Each row was made from one path, in order. Every step used is in the known rows, and no mark comes twice. Write each row's path.
Known rows
nuda-sudo-gozir: | -1.02 | +0.45 | -1.50 | -0.80 | -1.11 | +0.77 | -0.81 | -6.47 | -0.41 | -2.10 | +1.06 | +2.31 | -2.78 | -2.94 | -1.13 | +0.69 | +0.10 |
sudo-nuda-bovuf-gevib: | +2.40 | -0.43 | +0.05 | -0.82 | +1.17 | -1.85 | +1.03 | -0.86 | -0.61 | -1.56 | +0.49 | +0.81 | -1.53 | -0.40 | -4.01 | -0.97 | +1.36 |
gozir-gevib-nuda-bovuf-sudo: | -0.64 | +0.15 | +0.21 | +0.79 | +0.80 | -1.64 | +2.20 | -1.54 | -2.16 | -0.91 | -1.55 | +0.81 | +1.54 | -1.77 | -7.51 | +2.02 | +1.43 |
bovuf-sudo-gozir: | +1.42 | +1.72 | -1.06 | +0.21 | +0.51 | +0.15 | +0.27 | -3.68 | -0.76 | -0.17 | +0.03 | +3.53 | -1.85 | +0.59 | -3.20 | +1.80 | +2.14 |
gevib-sudo: | -0.97 | -0.32 | +0.29 | +1.03 | +1.00 | -2.63 | -0.20 | -1.40 | -0.84 | +0.96 | -1.58 | -2.63 | -0.78 | +1.82 | +1.07 | +0.56 | -1.08 |
bovuf-gevib-nuda-sudo: | +1.11 | +0.34 | -1.25 | +0.54 | +0.72 | -1.19 | +2.40 | -0.85 | -1.53 | -0.98 | +1.18 | +0.97 | -1.20 | -1.87 | -4.70 | -1.90 | +2.24 |
sudo-nuda-gozir-bovuf-gevib: | +0.15 | -1.38 | -0.16 | -1.92 | +0.68 | +0.31 | +0.23 | -1.43 | -0.57 | -0.45 | +1.24 | +2.66 | -0.74 | -1.32 | -3.52 | -0.49 | +2.37 |
bovuf-gevib: | -0.34 | -0.53 | -0.18 | +0.47 | +1.42 | -0.64 | +2.19 | +3.28 | -0.66 | +0.28 | +1.01 | +1.00 | -1.54 | -1.07 | -1.30 | -2.41 | +1.43 |
gozir-bovuf-gevib: | -0.83 | -2.73 | +0.09 | +0.04 | +1.21 | +0.46 | +3.10 | +2.18 | +0.13 | -0.21 | +0.91 | +1.60 | +0.57 | -1.74 | -2.82 | -2.15 | +2.90 |
gozir-gevib: | -3.85 | -1.22 | +0.67 | +0.40 | +0.42 | -0.54 | +1.20 | +1.13 | -0.98 | +0.36 | -0.42 | +0.06 | +0.69 | -2.22 | -2.98 | +1.08 | -1.07 |
gevib-sudo-nuda-bovuf: | +1.28 | -0.36 | +0.43 | +0.13 | +1.25 | -3.76 | -0.50 | -3.75 | -0.98 | -0.38 | -1.71 | -2.42 | -1.19 | +2.04 | -1.59 | +1.06 | -0.76 |
bovuf-gevib-sudo: | -1.11 | -0.84 | +0.07 | +1.29 | +2.26 | -2.87 | +2.06 | +2.09 | -1.33 | +1.11 | -0.22 | -1.01 | -2.11 | +0.37 | -0.39 | -1.97 | +0.50 |
bovuf-sudo-gozir-livuf: | -0.24 | +1.51 | -0.79 | -0.30 | +0.45 | +2.41 | +0.44 | -2.26 | -0.62 | +0.89 | +0.95 | +3.62 | -1.82 | +1.20 | -1.50 | +1.85 | +1.46 |
bovuf-sudo: | +1.30 | +1.02 | -0.17 | +0.57 | +0.31 | +0.32 | +0.79 | +0.29 | -0.98 | +0.02 | +0.30 | +2.79 | -0.56 | +1.53 | -3.62 | +1.53 | +2.47 |
gevib-nuda-sudo-gozir-livuf: | +0.56 | +1.53 | -1.85 | -0.60 | -0.85 | +1.00 | +0.01 | -7.13 | -0.76 | -0.86 | +0.73 | +0.62 | -0.57 | -1.23 | -2.84 | +0.81 | +0.25 |
gozir-bovuf: | -0.63 | -2.29 | +0.22 | -0.37 | +0.01 | +0.99 | +1.37 | -0.46 | +0.68 | -0.45 | +0.11 | +0.86 | +1.76 | -0.87 | -1.92 | -0.25 | +1.74 |
nuda-bovuf-sudo-gozir: | +1.45 | +1.06 | -0.37 | -0.29 | +0.51 | -0.18 | +0.49 | -3.50 | -1.02 | -2.01 | -0.93 | +3.27 | -1.58 | -0.86 | -2.57 | +1.37 | +2.78 |
bovuf-sudo-nuda: | +3.24 | +1.23 | -0.34 | +0.01 | +0.49 | -0.58 | +0.35 | -1.83 | -0.91 | -0.14 | +0.79 | +2.58 | -1.01 | +2.62 | -6.33 | +2.12 | +2.13 |

Write each row's path
| -1.72 | -0.39 | +0.23 | -1.66 | +0.25 | -0.31 | -0.99 | -2.03 | -1.29 | -0.10 | +0.40 | +1.63 | -0.67 | -1.65 | -3.68 | +1.62 | -0.06 | => sudo-nuda-gozir-gevib
| -0.28 | -0.93 | -0.95 | -0.79 | +0.24 | +0.32 | +0.45 | -5.37 | +0.84 | -0.59 | -0.24 | +1.76 | -0.26 | -1.86 | -0.94 | +0.10 | +1.06 | => sudo-gozir-bovuf
| -4.43 | -0.11 | +0.31 | -2.07 | -0.45 | +4.48 | -1.25 | +1.61 | -0.84 | +1.27 | +1.30 | +2.31 | -0.54 | -1.26 | +4.06 | +0.37 | +0.16 | => nuda-gozir-livuf
| +0.40 | -2.01 | -0.76 | +0.09 | +0.60 | +0.13 | +3.32 | -1.17 | -0.56 | -1.26 | +1.04 | +1.59 | +0.82 | -2.38 | -5.69 | -1.77 | +3.49 | => gozir-bovuf-gevib-nuda-sudo
| +3.93 | +1.77 | -0.61 | +0.50 | +0.33 | -1.40 | +1.28 | -3.34 | -1.52 | -1.59 | -1.42 | +0.82 | +1.13 | +0.47 | -5.57 | +1.09 | +3.15 | => gevib-nuda-bovuf-sudo
| -0.33 | -0.55 | -0.05 | +0.38 | +2.00 | -2.58 | +1.56 | -1.25 | -1.28 | -1.16 | -1.32 | +0.14 | -2.62 | -1.69 | +0.03 | -1.55 | +1.29 | => nuda-bovuf-gevib-sudo-gozir
| -2.93 | -1.36 | +0.79 | +0.78 | +1.41 | -3.50 | +0.61 | -1.66 | -1.50 | +0.97 | -1.34 | -2.11 | -0.28 | +0.16 | -4.34 | +2.00 | -2.15 | => gozir-gevib-sudo-nuda
| +1.92 | +1.09 | -1.35 | +0.09 | -0.93 | -0.58 | +0.29 | -5.20 | -1.08 | -1.62 | +0.21 | -0.10 | +0.41 | -1.00 | -4.50 | +0.61 | +1.08 | => gevib-nuda-sudo
| -0.25 | -0.01 | +0.12 | -0.51 | +0.87 | -2.60 | -1.60 | -3.64 | -1.38 | +0.76 | -1.02 | -1.27 | -1.64 | +1.67 | -0.46 | +1.27 | -0.62 | => gevib-sudo-nuda-gozir
| +1.33 | +0.47 | +0.32 | +0.05 | +0.33 | +0.15 | +0.94 | -0.27 | -1.24 | -1.87 | -0.70 | +2.71 | -0.50 | -0.11 | -2.79 | +1.16 | +2.96 | => nuda-bovuf-sudo
| +0.65 | +0.33 | -0.21 | -1.98 | -0.04 | -0.03 | -1.72 | -2.82 | -0.64 | -0.27 | +0.63 | +1.60 | -1.09 | -0.25 | -1.77 | +0.87 | +0.56 | => sudo-nuda-gozir
| -4.39 | -1.46 | +0.92 | +1.23 | +1.28 | -2.67 | +1.02 | -0.04 | -1.62 | +1.12 | -1.67 | -1.93 | +0.03 | -0.73 | -2.24 | +1.52 | -1.89 | => gozir-gevib-sudo
| +0.34 | -1.06 | -0.05 | -2.18 | -0.10 | +0.73 | -0.83 | -3.06 | -0.26 | -0.65 | +0.77 | +2.03 | +0.07 | -0.78 | -2.98 | +0.75 | +1.69 | => sudo-nuda-gozir-bovuf
| +0.37 | +1.13 | -0.13 | -1.33 | +0.20 | +2.17 | -0.47 | -0.84 | -1.39 | +0.65 | +1.60 | +4.04 | -1.39 | +1.86 | -3.68 | +2.32 | +2.25 | => bovuf-sudo-nuda-gozir-livuf
| -2.76 | -0.07 | -0.59 | -0.12 | +0.57 | -0.88 | +0.30 | -4.04 | -0.44 | +0.07 | -0.71 | +1.09 | -1.16 | -2.96 | -1.92 | +1.14 | -1.14 | => sudo-gozir-gevib
| -1.74 | -0.24 | +0.36 | -0.92 | +0.85 | -0.79 | -1.49 | -2.46 | -1.24 | +1.59 | -0.33 | -1.19 | -1.57 | +2.13 | +1.02 | +1.39 | -1.28 | => gevib-sudo-nuda-gozir-livuf
| +2.67 | -0.09 | +0.12 | -1.11 | +0.27 | -1.39 | -0.33 | -2.93 | -0.22 | -1.76 | -0.16 | +0.19 | -0.56 | +0.36 | -3.31 | +0.61 | +0.43 | => sudo-nuda-bovuf
| -2.40 | -0.41 | -0.42 | +0.63 | +2.36 | -1.27 | +1.75 | +0.22 | -1.01 | +1.76 | +0.25 | -0.38 | -3.17 | +0.10 | +1.24 | -1.69 | -0.27 | => bovuf-gevib-sudo-gozir-livuf
| +1.82 | +0.57 | -0.86 | +0.79 | +1.57 | -1.89 | +2.60 | +0.69 | -1.08 | +0.22 | +0.31 | +0.04 | -0.30 | -0.66 | -3.96 | -2.24 | +2.00 | => bovuf-gevib-nuda
| +1.34 | +0.80 | -1.82 | +0.32 | +0.81 | -1.40 | +2.10 | -3.37 | -1.37 | -1.13 | +0.99 | +1.43 | -2.06 | -2.48 | -4.52 | -1.76 | +2.08 | => bovuf-gevib-nuda-sudo-gozir
| -2.83 | -1.52 | +1.01 | +0.57 | +1.47 | -3.66 | +0.83 | -1.97 | -1.72 | +0.02 | -1.80 | -1.81 | -0.27 | -0.55 | -4.31 | +1.95 | -1.64 | => gozir-gevib-sudo-nuda-bovuf
| -1.39 | -1.04 | -1.36 | -1.04 | -1.03 | +1.44 | +0.11 | -6.81 | -0.03 | -2.41 | +1.16 | +2.81 | -1.60 | -3.45 | -2.38 | +0.54 | +1.26 | => nuda-sudo-gozir-bovuf
| -1.83 | -0.76 | +0.16 | -0.02 | +1.93 | -0.75 | +1.71 | +0.03 | -1.21 | -0.25 | -0.60 | +0.20 | -2.57 | -1.17 | +1.29 | -1.43 | +0.62 | => nuda-bovuf-gevib-sudo-gozir-livuf
| -0.23 | -2.84 | +0.17 | +0.29 | +1.97 | -1.90 | +2.73 | -0.05 | -0.29 | +0.29 | +0.20 | -0.09 | -0.20 | +0.13 | -3.79 | -1.40 | +1.86 | => gozir-bovuf-gevib-sudo-nuda
| +1.43 | +0.60 | -0.81 | -0.67 | +0.00 | +0.70 | +0.66 | -3.48 | -1.45 | -0.47 | -0.49 | +2.48 | +1.80 | -0.78 | -4.79 | +1.09 | +4.01 | => gevib-nuda-gozir-bovuf-sudo
